Every row comes from one small tree of marks. Brackets hold a mark, then the marks that hang from it, in alphabetical order. Every link used is in the known rows. Which tree was each row made from?
In the rows, 100 means zero.
Known rows
{nasigog nuzit}: 110,98,92,82,107,105,98,103,96,88,106,116,53,103,113,124,99,99,77,98,133,95,89,104,90,102,95,118,91,111,100,83,84,102,115,92,108,119,94,126,112,84,94,100
{sopazu monato tavub}: 108,104,112,82,95,104,123,95,106,93,97,129,60,102,94,120,103,100,90,104,131,103,77,104,84,119,103,121,104,101,103,101,97,90,110,107,111,123,90,117,119,95,84,79
{tavub nuba sopazu}: 116,101,110,89,93,117,97,99,92,88,94,126,53,83,115,115,91,102,74,71,143,118,82,93,95,125,89,117,76,114,103,83,97,81,107,87,104,112,97,139,95,101,93,88
{vunoli {nuzit {nasigog {monip forim}}} puzi}: 118,91,72,87,91,125,62,102,120,90,96,117,54,98,126,116,109,117,82,103,154,90,86,86,81,104,94,143,78,91,102,88,82,101,103,84,105,118,84,114,94,64,103,96
{vunoli puzi}: 102,90,94,84,108,111,99,96,97,85,104,125,56,89,115,112,102,100,83,102,135,103,97,100,81,104,104,125,90,91,111,85,91,100,116,86,112,117,87,119,102,85,94,92
{nuzit {nasigog monip} {vunoli puzi}}: 111,86,72,86,87,104,81,107,122,107,100,121,52,101,113,111,111,114,90,101,155,106,80,102,86,94,77,119,77,98,109,86,82,96,111,84,122,124,82,99,95,80,96,91
{nasigog {monip forim} nuzit}: 117,92,80,83,105,101,86,107,117,89,105,113,48,107,108,129,101,107,74,98,142,79,91,91,93,102,94,130,86,99,102,84,82,105,102,87,100,125,96,127,116,69,100,105
{monip {forim nuba} {nasigog {nuzit vunoli}}}: 118,97,94,102,109,110,92,101,134,106,118,114,58,112,92,143,109,94,78,94,140,89,75,92,105,100,95,107,81,116,92,90,79,88,109,94,84,135,92,106,117,82,112,110
{tavub {nuba forim} {sopazu {monato vogi}}}: 123,132,110,95,95,100,109,84,105,99,89,126,56,84,89,117,93,109,90,73,145,104,70,88,83,128,95,104,72,122,81,97,108,74,116,96,108,116,93,157,112,118,72,73
{monato sopazu {vogi tamobi}}: 119,103,116,90,92,111,115,93,101,106,85,131,42,93,96,113,95,115,95,98,128,90,81,74,77,90,95,111,77,104,90,108,100,95,132,99,112,105,92,149,133,105,99,80
{nuba forim {tavub {sopazu monato}}}: 107,128,103,84,112,102,122,74,103,96,98,116,73,83,81,127,113,107,91,81,125,99,79,98,90,132,105,101,96,126,105,98,89,84,114,101,112,114,91,141,115,95,71,84
{sopazu {tavub nuba}}: 111,99,103,81,90,114,105,101,104,88,93,133,48,96,106,113,94,93,81,81,139,113,79,94,85,117,101,126,85,108,101,92,98,83,106,96,105,118,79,123,108,103,94,83
{forim nuba}: 97,98,95,96,109,111,106,95,97,90,107,117,56,101,109,128,104,100,73,93,129,98,76,101,98,103,98,115,83,106,104,88,92,90,105,89,98,115,93,123,107,92,102,95
{nuzit {nasigog monip} vunoli}: 113,87,78,86,81,103,88,106,117,109,100,116,52,112,108,123,110,112,86,97,152,97,69,105,92,94,66,113,73,109,109,90,86,92,104,88,117,129,84,105,106,84,100,99
{puzi vunoli}: 106,96,90,90,98,109,108,94,103,97,108,128,63,101,111,115,102,92,81,101,120,101,78,103,92,101,97,122,91,103,119,92,91,101,113,89,109,118,86,109,110,94,107,95
{vunoli {nuzit nasigog} puzi}: 110,98,84,85,93,131,74,96,98,91,98,121,61,92,131,110,106,110,83,101,145,106,88,100,77,103,97,131,83,103,100,87,85,98,114,90,112,112,83,113,90,78,98,92
{monip nasigog}: 110,91,108,82,98,112,111,91,103,94,111,115,61,93,103,127,98,96,84,101,134,91,82,103,81,104,97,114,86,109,110,95,94,97,109,86,94,126,81,129,112,91,105,98
{puzi {vunoli {nuzit nasigog}}}: 114,101,80,91,83,128,82,96,103,101,102,122,66,104,125,113,106,100,81,101,131,105,69,104,88,100,89,128,85,113,109,94,85,99,111,94,109,112,79,103,98,86,111,96
{monato {sopazu {tavub nuba}} {vogi tamobi}}: 124,109,122,86,79,116,115,99,113,104,74,143,33,91,90,105,89,111,98,80,138,110,73,65,75,105,104,121,76,109,83,111,105,81,128,106,109,104,79,148,129,115,95,64
{monip {forim nuba}}: 102,96,98,99,111,116,96,94,108,88,109,122,57,107,108,134,106,98,72,92,130,86,76,92,99,105,101,120,76,98,105,89,95,87,99,91,90,121,96,119,116,89,108,105
{tamobi vogi}: 105,102,97,85,102,111,110,91,95,93,102,118,62,96,103,126,102,97,81,94,129,90,80,104,82,108,94,121,84,99,108,88,96,102,109,84,108,121,77,125,118,95,86,102
{puzi {vunoli nuzit}}: 114,103,80,90,97,121,98,92,100,97,102,121,65,96,122,112,101,96,78,102,123,101,79,95,93,101,102,126,96,109,108,94,83,102,114,90,107,115,85,112,105,84,108,95
{monip forim nasigog}: 116,90,112,86,99,118,102,89,115,93,114,119,62,100,102,134,100,93,84,102,134,82,82,94,83,107,100,120,79,102,110,98,96,94,103,87,86,129,84,126,119,88,111,109
{vogi tamobi}: 107,95,106,85,100,115,108,85,93,90,98,120,53,94,111,115,111,105,80,100,121,94,89,86,78,100,90,116,85,107,104,97,90,96,115,89,103,108,88,130,113,94,100,96
{monato sopazu}: 111,92,108,83,95,111,113,104,94,99,102,121,54,92,108,120,93,104,88,95,137,94,81,97,90,101,99,112,84,102,104,98,96,98,116,96,114,114,94,134,122,93,97,94
{forim {monip {nasigog nuzit}}}: 111,99,89,79,95,106,101,100,113,84,109,100,52,94,103,127,103,95,85,94,131,89,87,108,98,97,104,119,93,113,95,86,85,115,116,83,103,120,95,140,114,82,101,104
{sopazu {monato vogi}}: 111,108,107,90,99,99,120,92,103,98,92,131,54,103,96,119,91,111,94,105,136,88,75,102,80,103,96,115,89,99,97,98,107,90,121,98,110,124,94,136,125,101,83,78
{puzi {vunoli {nuzit {nasigog {monip forim}}}}}: 120,97,69,91,82,124,70,102,126,102,99,120,61,110,122,120,107,108,79,101,140,87,67,87,93,101,89,140,81,103,110,95,82,102,100,87,102,120,82,106,103,72,116,99
{tavub nuba}: 110,96,99,86,93,114,100,99,94,85,98,126,52,93,118,115,91,100,77,83,141,103,81,96,86,110,91,120,76,105,104,86,100,85,109,84,99,116,87,134,104,100,93,93
{nuba forim}: 103,106,91,82,107,103,106,83,95,92,112,107,62,94,106,126,111,94,81,95,130,90,81,104,82,105,97,109,77,114,103,96,91,93,108,87,109,122,82,131,117,97,93,108
{monip {nasigog nuzit}}: 116,97,99,82,103,108,104,98,108,95,112,110,59,97,102,129,98,96,81,100,136,93,90,104,83,103,100,117,91,116,101,89,85,101,113,87,94,121,85,131,111,82,101,100

Write each row's tree
111,89,87,89,90,111,82,103,113,105,102,130,58,103,115,113,113,104,91,99,147,111,81,109,85,97,80,115,75,101,107,87,87,92,117,93,122,123,83,93,99,90,97,98 => {nuzit nasigog {vunoli puzi}}
103,104,71,90,122,103,94,100,129,87,99,115,52,106,92,139,108,110,74,84,132,82,84,84,106,105,108,130,92,105,106,83,75,94,103,90,90,117,93,125,115,65,98,93 => {nasigog {monip {forim {nuba tavub}}} nuzit}
118,97,84,83,92,100,99,101,122,98,110,101,52,101,97,128,111,95,89,96,139,96,81,107,106,92,92,108,90,119,94,86,79,110,121,84,112,133,94,123,117,84,104,108 => {forim {monip {nasigog {nuzit vunoli}}}}
109,114,111,85,108,109,125,83,98,93,90,130,67,86,88,121,102,113,89,84,126,106,83,100,96,128,102,110,103,111,113,94,91,86,116,103,111,112,99,133,109,90,77,77 => {nuba {tavub {sopazu monato}}}
121,87,69,89,107,96,78,112,133,97,105,120,47,105,107,120,110,109,84,101,151,94,96,86,96,99,95,125,88,90,99,81,71,104,113,84,114,131,95,104,109,65,97,102 => {nasigog {monip forim} {nuzit {vunoli puzi}}}
105,113,85,76,86,106,102,91,113,80,99,110,49,90,99,117,111,85,85,74,132,104,71,96,94,116,108,121,78,116,89,96,95,93,106,88,115,119,82,137,115,108,88,97 => {sopazu {tavub {nuba {forim monip}}}}
112,107,109,86,88,109,118,102,107,90,90,136,56,96,100,112,93,101,87,89,141,110,74,97,84,125,100,121,95,105,95,98,103,80,110,101,103,118,87,126,110,102,80,72 => {sopazu monato {tavub nuba}}
105,110,103,96,120,121,102,85,113,89,98,128,61,95,90,136,108,102,75,73,123,101,78,87,110,123,108,120,85,110,112,87,86,79,101,100,94,113,98,125,110,88,101,94 => {monip {forim {nuba {tavub sopazu}}}}
120,92,89,86,104,104,95,104,123,104,112,118,57,95,102,120,105,97,93,105,145,107,96,100,84,99,99,112,92,110,98,85,76,100,125,86,106,129,83,107,103,79,99,97 => {monip {nasigog {nuzit {vunoli puzi}}}}
112,94,69,83,89,121,72,101,108,92,96,112,56,90,127,109,106,119,83,101,153,100,86,95,79,98,93,137,84,99,102,85,79,103,110,82,113,112,82,120,86,68,98,85 => {vunoli {nuzit {nasigog monip}} puzi}
97,123,95,95,108,109,121,84,110,83,89,116,62,85,84,128,114,112,86,75,119,104,73,99,120,121,110,114,102,112,103,89,88,92,114,101,110,105,111,140,107,91,80,75 => {forim monip {nuba {tavub {sopazu monato}}}}
114,93,79,89,108,101,89,108,112,98,106,124,53,101,112,113,108,100,86,101,142,110,97,102,91,99,96,114,92,105,97,79,75,101,126,90,120,125,92,103,104,80,92,98 => {nasigog {nuzit {vunoli puzi}}}
112,113,113,85,96,100,125,93,115,98,89,138,51,106,87,118,94,105,98,104,134,98,72,100,77,111,106,122,97,102,95,103,105,87,120,110,116,126,87,127,129,104,84,70 => {sopazu {monato vogi} tavub}
125,121,125,98,89,112,112,85,102,98,75,140,48,83,96,106,93,120,89,79,138,110,77,71,81,121,90,113,80,114,84,98,107,75,124,98,101,103,100,156,108,115,79,61 => {tavub nuba {sopazu {monato {vogi tamobi}}}}
120,119,106,83,87,105,113,99,118,107,88,132,42,90,85,116,88,97,99,78,145,103,65,82,77,112,110,113,69,118,80,110,105,79,121,105,115,118,73,147,133,118,88,76 => {monato {sopazu {tavub {nuba forim}}} vogi}
115,128,105,87,91,98,116,89,118,99,89,132,51,97,82,117,96,99,97,85,142,101,65,91,73,122,106,114,80,115,80,106,108,74,117,103,109,122,77,140,127,119,74,70 => {sopazu {monato vogi} {tavub {nuba forim}}}
127,92,98,91,101,107,91,100,129,106,116,117,59,112,96,136,105,95,85,101,142,89,83,96,94,102,91,108,82,113,99,91,80,93,111,92,94,140,89,109,120,81,111,114 => {monip forim {nasigog {nuzit vunoli}}}
119,115,114,87,87,104,118,99,114,95,81,145,46,100,91,111,85,105,95,88,143,105,67,91,78,119,103,124,88,104,87,101,110,76,120,105,106,121,83,134,120,112,79,62 => {sopazu {monato vogi} {tavub nuba}}
102,101,102,92,117,121,109,82,128,93,108,123,63,99,85,141,108,96,83,88,122,85,74,89,95,109,114,120,86,106,114,96,89,84,104,92,75,121,79,122,119,83,109,98 => {monip {forim {nuba tavub}} nasigog}
113,87,87,85,87,111,79,103,117,95,101,119,52,112,112,128,106,111,78,96,145,81,75,98,87,103,80,130,70,95,113,91,93,95,94,87,104,124,88,118,111,79,104,104 => {nuzit {nasigog {monip forim}}}
117,97,112,80,82,115,112,113,106,97,90,134,44,90,102,114,87,98,89,80,144,113,74,88,89,116,104,120,84,105,96,103,101,83,114,102,110,112,83,133,118,102,92,78 => {monato {sopazu {tavub nuba}}}
118,114,119,94,99,104,117,89,100,100,87,131,55,92,92,119,91,115,91,93,138,102,74,97,87,119,94,112,88,109,96,94,103,86,119,102,115,120,104,143,116,105,83,73 => {tavub {sopazu {monato vogi}}}
102,123,85,77,109,104,109,75,105,83,99,103,62,81,88,128,121,97,87,70,119,101,81,102,105,117,109,110,86,124,105,90,83,99,111,89,124,113,94,147,115,94,86,101 => {nuba {forim monip} {tavub sopazu}}
107,94,106,98,107,120,100,90,121,93,116,117,60,101,98,140,105,94,78,95,131,82,73,91,93,105,104,118,77,103,106,96,94,87,100,89,77,125,87,124,116,89,114,104 => {monip {forim nuba} nasigog}
116,99,65,88,80,120,80,101,114,104,97,114,60,102,122,113,104,112,79,102,137,98,69,97,90,97,86,134,86,112,109,93,79,105,106,85,109,113,80,110,96,75,109,89 => {puzi {vunoli {nuzit {nasigog monip}}}}
100,120,107,96,116,112,123,84,104,92,93,126,68,86,85,130,105,112,82,79,124,109,75,96,106,127,107,110,101,114,108,91,90,79,112,104,101,108,101,131,105,91,80,72 => {forim {nuba {tavub {sopazu monato}}}}
99,100,78,92,105,115,88,96,129,94,96,122,56,109,96,136,113,113,79,83,134,84,68,91,98,104,94,130,75,101,115,89,87,84,95,92,92,115,82,114,109,75,103,93 => {nuzit {nasigog {monip {forim {nuba tavub}}}}}
99,112,79,85,113,108,109,92,124,83,104,101,55,93,85,137,110,97,83,80,121,91,79,100,109,100,117,120,99,119,98,87,77,105,117,88,94,112,90,137,111,78,99,92 => {forim {monip {nasigog nuzit}} {nuba tavub}}
100,100,79,89,117,108,102,91,126,86,97,118,54,102,92,137,108,110,76,86,128,81,77,82,102,104,105,128,88,97,116,88,84,87,99,88,89,119,87,124,116,74,102,93 => {nasigog {monip {forim {nuba tavub}}}}
117,94,77,83,98,102,94,104,128,95,110,107,52,92,101,118,113,97,95,100,142,104,93,104,100,95,103,116,95,107,92,82,74,114,128,82,117,127,93,115,104,79,99,101 => {forim {monip {nasigog {nuzit {vunoli puzi}}}}}
116,89,66,85,104,92,88,112,123,98,103,115,50,98,108,115,106,111,86,102,150,105,97,95,93,95,91,120,93,101,99,78,69,106,120,83,121,127,92,108,102,70,91,93 => {nasigog monip {nuzit {vunoli puzi}}}
125,90,91,91,106,108,84,103,134,102,114,123,56,102,101,125,110,95,91,105,147,95,94,92,88,104,101,117,87,102,97,88,78,98,118,89,98,135,86,104,111,75,106,107 => {monip forim {nasigog {nuzit {vunoli puzi}}}}
